Each row was made from one walk, in order. Every step used is in the known rows, and no mark comes twice. Write each row's walk.
Known rows:
bezeg -> fepas: [ 13  20   4   3  11  -4   5  -1   1  -8  -9 -21 -10 -20   4  -8 -19  -8
   8  -5 -16   8   0  -8   8   3 -17  -9 -21  11  -6  10  -1  -8 -22 -12
  -7 -22  19   7   6]
puda -> rezo: [ 18   2  -4  10  -9   6 -10   6 -31  -4   9 -13  23 -21  17 -16   3   3
 -23 -18  -5  -6 -16  -1  -6  15 -12 -14  10   0  -9 -17   9   8  -7  22
 -20 -20  -9 -10   0]
begul -> poder: [ -4  -3   9  26  10 -11  25  15  -1   8 -13  -3   2  -5   3   4 -12  11
 -11  -1   5  35 -14  -7 -18   7  12   2  -8  11  -4  -1 -12 -19 -27  11
 -17 -11 -22  20 -21]
poder -> sepa -> golab -> lugon -> tigesa: [  4   1   4 -26 -16 -12   0   4   6 -10 -17 -31 -12  -1 -30  43 -26 -37
  26 -22   7  10  26  45   1  -2  16 -37 -19  26 -19   4   1   1  35  38
  11   2 -14   9 -11]
begul -> poder -> beni: [-22   1  17  29  17   1  40  13  -4  18 -20 -11   7 -28   4  -7  -8  15
  18   6   4  55  10   2 -19   4  18  15 -11  -5 -30  11 -34 -39 -45   6
 -13 -11 -22  22 -26]
mikeb -> poder -> sepa -> levo: [ 22   4   8  16 -12  -3  19  -4  10  29 -18  -9   3   4 -32   4  15 -23
  -4  -2   1  22 -13   6   0   8  -2  -8  24   3   1  10  -3  -8  13   0
 -19  24  12  18  -9]
begul -> tigesa -> lugon -> golab -> poder -> beni: [-24  -4   9  22  31 -15  56  10   3  10   1 -10  21  -9  -9   0 -29  27
  44  -7  -3  49  14  57 -16  -5   2   2 -23  32 -31  11  -9 -23   5  33
  -4 -26  -1  16   0]
tigesa -> begul -> poder -> golab -> puda -> rezo: [-10  26  15  64 -19 -13  24  19 -54  44  -8 -13   7 -42 -12 -27  -1  11
  -6 -24 -36  38 -48   7 -47  19 -34 -24   6   3 -10 -15 -25 -28  14  45
 -12 -35 -58   8 -10]
puda -> golab -> vupid: [ -7 -17  -3 -22   1 -10   4  22 -17   9  31  -4   6  -5   7  15  -8  -8
  -3 -50   2 -11   1  28  -9  15   4  -5 -22  -4  -9   8  15  22  20  41
   4 -31   0  14 -12]
beni -> fepas: [  0  -1  -3   7   0  13  -4   7  -2  -4   3 -15 -21  -8  -5 -21  -3   2
  16   4 -25  14   3  -6  15  -2 -18  -2   3 -16  11   9   5  -4 -12 -11
 -23 -18   5 -18   0]
vupid -> rezo: [ 10  -1   7  -6  -9  25  -3  -4  -6   1  -2 -11   4  -1  15  -7  -9  18
  -2   4 -11  -9 -36   9  -5   5 -11 -35  30  -7 -13   9 -11  19  12  -3
 -16  -9 -13   6  13]
lugon -> beni: [-13  -7   7  -4   1  -2   8 -14   8  -3  -5 -12  -7   6   1   8   8   8
  18  18   7  -3  19  26  -1   4   5   0  -2  19 -28   3  17 -21 -15 -18
  10   4  -9  29  -1]
tigesa -> lugon -> beni: [-17   3  14  13  -3 -12  15 -26   3   2   6  -1   2  -2  -7  26   1  31
  35   9   2   2  16  19  18  19  11  21   6  37 -24   1  -4  -7  -4  -4
  11   3   3  24   1]
mikeb -> poder -> golab -> vupid: [  3 -26  16  16  -4  -4  35  10  11  47  16  -2   5 -12 -18 -23  27  -6
  -3 -39   0  23 -13  23 -24   3  10   0  -2   5   1  16 -19  -7  35  20
   4 -10  -7  28 -25]
tigesa -> begul -> poder -> beni: [-42  29  23  50  -1   6  47   4 -20  34  -7  -9  -2 -35 -17 -26  -5  16
  23  15 -29  39 -16  -2  -8   1  -1  17   1  -8 -27   5 -37 -39 -27   0
  -8 -14 -31  -3 -20]
nodap -> levo: [-16   2   3  20   5 -14   3  -6 -17   3  16  16  -7   6 -19   5  16  -3
  -2  -9   9  13  -1  11   7  -3  -1  11  40   6 -10 -15 -25  -2  -3  -4
   3  16  -9  30 -14]
duse -> lugon: [-11   0   1   7 -12 -24 -12 -17  -2  -3  22 -12   4  14  -4   5  12  -6
  -4 -22   3  22   5  -4  18   5   7   9 -10  20  -7   3  -9  24  18  14
   3  19   6   3  -6]
lugon -> tigesa -> begul: [-28  30   1  17   2   5  23 -22 -22  15   3 -15  -2  -9 -27 -12  -3  -2
  16  20 -39   3   7  18   8 -13  -8 -22  -2  21 -13  -5  15 -27   5 -13
  10 -13 -14 -10 -11]
golab -> lugon -> beni -> fepas: [ -2 -21   1 -17  -4 -20   9   5 -10  -9   2 -23 -47  -8 -14  -1  -1   3
  19  -8  -2  19  34  41  27  12   7   7 -12  14 -33  14  11  -2 -15 -13
  -4  -3   1  29 -13]
tigesa -> begul -> poder -> golab: [-29  24  28  54 -10 -10  33   4 -13  38  -5  -3  -4 -24 -18 -19   1  12
   8  -5 -37  28 -46  -1 -33   2 -12   2   6   7  -2  -8 -40 -25  20  23
  -6 -25 -44  -7 -13]
golab -> lugon -> tigesa -> begul -> poder -> sepa: [-20  13  -2  21  -9 -28  49   1 -36  17 -11 -29 -22 -23 -43  20 -19  -6
  28 -10 -23  36  25  39   7  11  22 -16 -24  24 -28  -2  -9 -23  16  24
   6 -10 -26  19 -26]
duse -> lugon -> tigesa -> begul -> poder -> beni -> fepas: [-54  27  14  50   1 -10  36 -22 -25  21  12 -44  -7 -21 -30 -28   3   6
  40   2 -49  76  24   9  22  -3   0   0 -19  23 -35  12 -20 -33 -21  -3
 -14 -14 -19  -2 -36]
mikeb -> poder -> begul -> tigesa -> lugon -> golab -> vupid: [-27  -2   8  42  15 -21  63  11  -4  44  23  -8   1   8 -36 -22  15  11
  46 -34 -17  35 -30  37 -29 -13  20   0 -23  30   8  18 -13 -16  25  39
  10 -40   2  21 -14]
lugon -> beni -> fepas: [-13  -8   5   2   1  10   4  -6   7  -7  -2 -25 -27   0  -6 -12   6  11
  32  24 -16   9  22  21  12   3 -10   0   0   5 -19  11  21 -24 -28 -26
 -11 -12  -5  11  -1]
begul -> tigesa -> lugon -> duse -> golab: [  4  -4   0  21  27 -23  27   1  -6 -10   8   8  13  -2   0  15 -35  23
  14 -11  -8  19 -12  23  -7  -9 -26 -17  -4  59 -18 -23   6   2  10  24
  20 -12  -7  -7   8]
mikeb -> poder -> begul -> tigesa -> lugon -> duse: [-11   8  12  46  21  -5  48 -13 -10  22  -1   0  -2  -3 -27 -26   5  18
  35  -4 -15  30 -20  10 -33 -20   8  -4   2  39   6  12 -13 -26   1  17
  14 -21   6   6 -15]
duse -> lugon -> beni: [-22  -6   8   5 -10 -27  -3 -28   4  -5  17 -21  -2  20  -4  13  21   2
  14  -5   6  19  22  20  20  10  13   9 -13  37 -31   5   7   7   5  -1
  12  25  -2  30  -8]
puda -> golab: [  6   0  10 -17  -2  -4 -22   3 -11  -6  16   2  16   1   9   9  -7  -2
  -9 -31  -4 -15  -4   5 -20   1  -4 -11  -8  -1 -13   5   5  17   9  28
  -3 -19  -1  -5  11]
puda -> golab -> duse -> lugon: [  7   3  -1 -29  -9 -15 -21  14 -32 -12  29   3   3  -7   0  21 -21   0
 -14 -52  24  -6   6  31  -9   7  -1 -13 -16  20 -21  -6  10  27  40  26
  -1  13   0   4 -16]
poder -> sepa -> levo -> nodap: [ -8  14 -16   0  -7 -13 -11 -14  -2   3 -33 -26  -8  14 -29  19 -17 -33
  19  11  17   5   1  16 -25   1   1  10   4  -3   4  -9  -7 -10  16  -4
 -10  25  10  -8  -6]
mikeb -> poder -> golab: [ 14 -10  30  22  -5   0  12  -7  14  33   1   4  13  -7 -16 -28  27   0
 -10 -22  -5  21 -19   3 -35  -9   2  -7  10   8  -2  12 -28 -11  26   8
  -3  -1  -8  13  -4]
duse -> golab: [ 16   4  13 -12   1  -6 -13   5   6   8   9  -3   7   8  -6   6   7  -3
 -25 -18 -16   1 -22   2   4  -4 -24 -18   2   6 -21 -13   1  23  19  -2
   8   9  -4 -10  18]
begul -> poder -> golab -> duse -> lugon: [ -5  -4  15  24  -1 -26  25  23 -14  15  -5  -3  -6 -23  -6   7 -16  14
  -2 -34  20  49 -14  26 -35  12   8  -4 -11  31  -8 -14 -34 -16  31  29
  -8   8 -35  23 -42]
tigesa -> lugon -> golab -> beni -> fepas: [-13  -2   5   2   6 -22  17 -12  -2   8  20  -3  -1  -4 -18  10 -17  34
  39 -12   2  20   3  29  21  12 -21   6  -4  29 -17   4   1  -3  22   6
 -11 -15  -4  10  -1]
vupid -> golab: [ -3   0   2 -17  -3   5 -19 -13  14   0  -6  -2  17  11   6  -1  -5  13
   0 -14  -2 -19 -25  22 -18  -9 -20 -14   1  -3 -19  -5  -5  -3  27  -2
   0 -13  -5   7   6]
begul -> tigesa -> lugon -> beni -> fepas: [-27  -8  -4  44  13  -7  36  10  -7  -9   9  -9  -9  -2  -8  -1 -18  26
  54   3 -22  31   9  26   6   9  -5   5 -15  40 -11   5   4 -22 -33  -4
  -9 -35  -2   5   7]
sepa -> poder -> begul -> tigesa -> lugon: [-32  16  19  54  14  14  21  12  -5   9 -11 -23  -9  10 -28 -15 -10  -2
  39   0 -26  43 -23  10 -24  -3   7   5  -9  16  11  17 -25  -8 -25  34
 -12 -39   8  -2 -22]
puda -> golab -> duse -> lugon -> tigesa -> begul -> poder: [-18  23   8   5  -3 -18  14   8 -51   5  23 -10   2 -16 -19  12 -32   7
  -9 -40  -4  21   0  41 -14   2   0 -27 -23  43 -33 -10  11  -5  24  23
  -5  -4 -27   8 -40]
lugon -> tigesa -> begul -> poder: [-32  27   9  38   8  -3  43 -12 -24  20  -8 -17   0 -11 -24  -9 -13   8
   7  17 -35  31  -3  13  -5  -7   2 -22  -8  30 -16  -7   5 -42 -17  -5
  -3 -21 -32   6 -27]
begul -> poder -> golab -> puda -> rezo: [ 12  -4   9  42  -4 -21  18  30 -40  29 -22 -15  17 -33  10  -9  -4  10
 -12 -36  -3  53 -25  11 -60  24 -14 -31  -7  10 -12 -14 -21 -30  -1  55
 -16 -32 -54  36 -16]

Write each row's walk:
[ 17 -12   4 -26  24  -1   2  -6  -6  -5   2 -13 -16  -7  -6  -4 -19  14
  -7   2   2  14   5  23  11  -2 -58 -33   8  24 -37 -12  33  -2  15 -14
  10  11 -11   4 -12]	lugon -> duse -> golab -> beni -> fepas
[-17   5 -11  17  20 -37  31  -1   4   3 -19 -25  11  23 -33  20 -48  -1
  33  -3  14  37  -6  62 -38  -5   1   2 -19  44  -6  -4   2 -13  30  32
 -15  -3   8   7  -1]	begul -> tigesa -> lugon -> golab -> poder -> sepa -> levo -> nodap
[-26  28  -5 -14  -9  -2  -2 -18 -24   4  12 -12   3  -2 -25   1 -22  16
   9 -20  -6  -8 -12  59   0 -14 -25 -33  -7  33 -36 -20   9 -14  62 -15
  10  12 -15   5 -28]	vupid -> golab -> duse -> lugon -> tigesa -> begul
[  2   2 -11 -14  -8 -12   1  13 -22  -7  16   2 -13  -8 -10  12 -17   4
  -4 -22  31  10  12  28  14   7   2  -1  -8  23  -8 -11   5  11  34  -3
   2  37   2   7 -29]	golab -> duse -> lugon
[  2  15  10 -15  -1 -24  10  -3 -25  16  16 -16 -15  -7 -35   3  -1  -9
 -20 -27 -35  13  -3  35  25  -4 -14 -31 -11  32 -47 -18   8  19  31  -3
  21   5 -11  -2  -1]	duse -> golab -> lugon -> tigesa -> begul
[-45  10  10  40  10 -13  62   2 -24  43   1 -24  -6 -26 -26 -10  -5   3
  24  -8 -38  40  -7  38 -20   3   3 -21 -16  28 -12  -7  -8 -43  18  23
  10 -40 -43  17 -45]	lugon -> tigesa -> begul -> poder -> golab -> vupid
[-10  -6   3  18  24 -25  43  12   5   1   7  -4  17  11  -9   8 -33  26
  22 -13  -2  32  -6  50 -15  -4  -1  -9 -19  44 -11   2  10  -5  22  38
  -6 -25  -1  15   5]	begul -> tigesa -> lugon -> golab -> poder
[-47  29  15  39  16   7  54 -12 -26  28 -13 -24   6 -32 -24 -19 -10  11
  31  24 -35  47  15  20  -8  -9   6 -11 -10  17 -37   3 -13 -61 -31 -10
  -1 -21 -32   7 -33]	lugon -> tigesa -> begul -> poder -> beni
[-18  -3  -7  41  12 -13  34  16 -12  -4  12  10  15  -3  -4   9 -24  17
  27 -14 -10  21  -9  12  -4   7   5   4 -14  37   4  -5 -13  -3 -12  19
  -1 -25   2  -5   9]	begul -> tigesa -> lugon
[-38  10  11  23  19   2  53   6  -9  17 -11 -31 -14   1 -23  -3   2  22
  44   7 -23  40   0  45 -22  13  17   0 -17  27 -14  20  -2 -20   2  17
   6 -26  12  29 -12]	golab -> poder -> begul -> tigesa -> lugon -> beni
[ -7  -1   7  -4  -5 -46 -14 -27  11  -5  22 -15   9  29  -4   8   7  -2
   9 -23   8  18  -1  23   8 -13  -1  -2 -15  31 -15  -1   5  19  43  30
   6  13 -10   8   3]	duse -> lugon -> golab
[ -1   1  28  20  -9 -17  33 -16 -16  43   9  -6  -7 -19 -45 -31  20  -5
  -5 -30 -26  30  -4  35 -16 -12   8 -16  -1  31 -24   9 -23 -18  38   6
  10  -5 -17  18 -22]	mikeb -> poder -> golab -> lugon -> tigesa -> begul
[-36  26   3  24 -10 -20   8 -37 -22   9  25 -26   4   7 -27  -5  11  -7
  12  -5 -34  25  11  12  25  -4  -1 -13 -13  39 -19  -3   3   0  22   1
  14   9  -8  -5 -16]	duse -> lugon -> tigesa -> begul
[ 26  -9   9 -29  -2 -29  -8  14  -8   6  15  -4 -14   2 -13  14   1  -9
 -34 -42  -3  11  -9  21  19   3  -7 -12 -10  16 -37 -11  -5  41  26   9
  12  16   1   8   8]	duse -> golab -> lugon
[ -5   4  -1  21  16 -33  48  13   5   7 -17 -15  11  12 -24  30 -36   4
  34  -7  -5  43 -12  60  -8   9  -9 -15  -5  43  -4  -3  11  -9  35  46
 -16 -12   3  18   2]	begul -> tigesa -> lugon -> golab -> poder -> sepa -> levo
[ 15 -13   7 -34  -7 -28 -16  14 -26  -9  19   2  -6  -6   1  18 -14  -8
 -18 -57   9  -4   8  23  -6  10  13  -4 -19   8 -28   7  -2  35  16  36
   2 -11   4  14  -1]	puda -> golab -> lugon
[ 10  -5   0  14  20 -14  44   5  -1  -3  -6 -17   9  -7 -18  31 -42  21
  31  -6 -10  30   8  45  -9   5 -23 -26  -7  44 -24 -10  12   1  41  43
  16  -3   2   4   7]	begul -> tigesa -> lugon -> duse -> golab -> poder -> sepa
[-55  28  16  44   3 -18  39 -27 -25  23   9 -33   8 -16 -25 -12   5   5
  29  -1 -31  66  21  15  12  -2  14   0 -21  36 -43   5 -23 -31 -12   4
   3   0 -24  11 -36]	duse -> lugon -> tigesa -> begul -> poder -> beni
[  2  -4   9 -32   4  15  -5  -6  19   5 -12 -17  14  10   1  -4 -14  19
 -17 -10   0  -1 -17  41 -20  -2 -17 -20   1  -5 -29   7   5   2  39   2
 -11  -5   6  27  -6]	vupid -> golab -> poder
[-28  10  17  41  18  19  16  21  -1   4 -19 -30 -15  16 -23 -28  -4 -19
  25   5 -26  39 -22  12 -38 -15   2 -11 -14   1  11  17 -11 -17 -30  27
 -11 -38   0  -3 -24]	sepa -> poder -> begul -> tigesa
[-22   9   7  -2   2 -23  21  -8 -19  13  -9 -17  -3  -7 -22   1 -24  13
  -3 -25 -19  19 -16  52 -11  -6  -2 -25 -17  31 -48  -9 -10 -22  19   5
   0 -21 -29  28 -27]	vupid -> golab -> lugon -> tigesa -> begul -> poder
[  3 -20  21  19  -1  10  22   4   0  36  10  -5  -3 -17 -25 -39  23   5
  -1 -25  -4  39  -9  13 -20   5 -18 -11   3   7 -11  24 -19 -20  13 -13
 -18  -9  -7  19 -16]	mikeb -> poder -> golab -> beni -> fepas
[ 16   9  16  -6  10 -19   2 -30   3  -2   6   6   9  -6  -5  25 -21  32
   7  -4  -2   0  -6   8  15   0 -26  -3  22  46 -24 -23   1  16  33  14
  25  16  -1  -3   2]	tigesa -> lugon -> duse -> golab
[-16 -15  14   2   3  -7  14   5  -7  20   2  -1   3 -17  -6   0   9   3
  11 -21   9  18  -2  24 -28  16 -15 -11  -5  14 -17   2 -20 -14  32   8
   8  -5 -22  19 -11]	poder -> golab -> beni
[ 14   3   1  11  25 -24  43   6   0   1 -20 -15   6   1 -20  33 -44   8
  12  -3 -10  42 -11  48  -1  12 -34 -27  13  56 -21 -16  19   3  34  34
   3   9   7  12  -5]	begul -> tigesa -> lugon -> duse -> golab -> poder -> sepa -> levo
[-15  23  22  -3   8 -19  24 -21   7  23  -1 -20  -2   5 -24   9   0  30
  39  -5 -13  20 -12  34  -9   0   8   8  -2  19  -5  10 -11   3  52  38
   3 -12   9  14  -4]	tigesa -> lugon -> golab -> poder -> begul
[-38   9  16  35   3   5  61   0 -30  43   0 -32  -3 -25 -14 -13 -11  16
  22  -5 -46  34 -32  44 -25   7  -6 -47   5  23 -22   1 -15 -32  27  20
   0 -45 -54  22 -36]	lugon -> tigesa -> begul -> poder -> golab -> vupid -> rezo
[  3  -3   3   9  -6 -16  -1  13 -16  24 -16  -3  -5 -13  -7  -1   7  -6
  20 -24  -4  25   1  21 -44   4 -20 -24  -7   0  -2   1 -15 -19  35  31
  16  -9 -28  25   4]	poder -> golab -> puda
[  1  -8  36  18   0  13 -10   1  23   9 -18 -18   0   4 -11 -16  -3 -11
  -1  -3  -6  27 -12  15 -31  -5 -10  -6  10   0  -3  11 -20  -6   8  30
 -14 -13 -12   8 -24]	sepa -> poder -> golab
[ 22   8  -1 -13  -2 -15 -15  18 -18  19   0  -5   1   5 -11  10   4  -7
 -20 -27 -10  18 -10  11  -7   2 -36 -37  -9   4 -25  -9  14  13  18   9
  17  12 -15  18  20]	duse -> golab -> puda
[ 28   9  14 -25  -2  -5   6  13  13  20 -21 -33   0   9 -26  26  -2 -18
 -28  -9 -17  29 -19  31  10  19 -29 -30  17   1 -26  -4  15  24  48  13
 -11  31  12  13   3]	duse -> golab -> poder -> sepa -> levo
[  4   3   5   3  10 -16  12 -35  -3  -8  -2   9   3 -13   0  21 -25  34
  27  10  11  -2  12   8  11   3  -8  11  19  40  -8 -11  -1  -4  17  16
  18   9   3   6 -12]	tigesa -> lugon -> duse
[  5 -12  -1 -33  -8 -19 -14  -1   1  -4  -2  -2  -4   5  -2   8 -13   8
  -8 -40   9 -10 -11  42  -5   0  -4  -8 -10   6 -34  -3 -11  14  35   8
   4  -3   0  25  -4]	vupid -> golab -> lugon
[-33  33   7  36 -26 -29  13  -9 -21  20  -5 -42   0   5 -41  26 -16 -25
  24 -19 -21  57   5  25  -7   3  -4 -45 -29  45 -21   4  -2 -19  28  43
   9   4 -43  23 -24]	duse -> lugon -> tigesa -> begul -> poder -> sepa -> golab -> puda
[-25  16  14  45  16 -13  20  14  -9  16 -18 -27 -10  20 -34  -8 -17  -2
  51  -7 -19  53 -17  38 -43 -13  -9 -20 -23  23   4  15  -3 -24  -4  56
  -2 -41 -13  25 -16]	sepa -> poder -> begul -> tigesa -> lugon -> golab -> puda
[ 14 -22  13 -18   6 -37   8 -11  -5   1 -14  -3 -22 -22  -4   4 -13   2
  11 -24  13  13  15  42 -23  -4  -4  -8   4  29 -21 -10 -17  -3  50  36
  27   4 -20  19 -22]	poder -> golab -> lugon -> duse
[-10  20  19  12  18  -3  32  17  -7  23   5 -23  -2   4 -27  -1   3  14
   6 -24 -41  39 -35  25 -13   5 -11 -17 -12  21 -17   3 -13  21  32  25
   6 -17  15  -2  10]	duse -> golab -> poder -> begul -> tigesa -> lugon
[ -3   9  10   4   2 -32   7 -23   9   5  12   5  15   6  -7  21 -12  28
  31  -9   3   2  -7  21   6  -4   0  10   2  30  -6  -6  -8   4  34  28
   3  -7  -5   4  11]	tigesa -> lugon -> golab
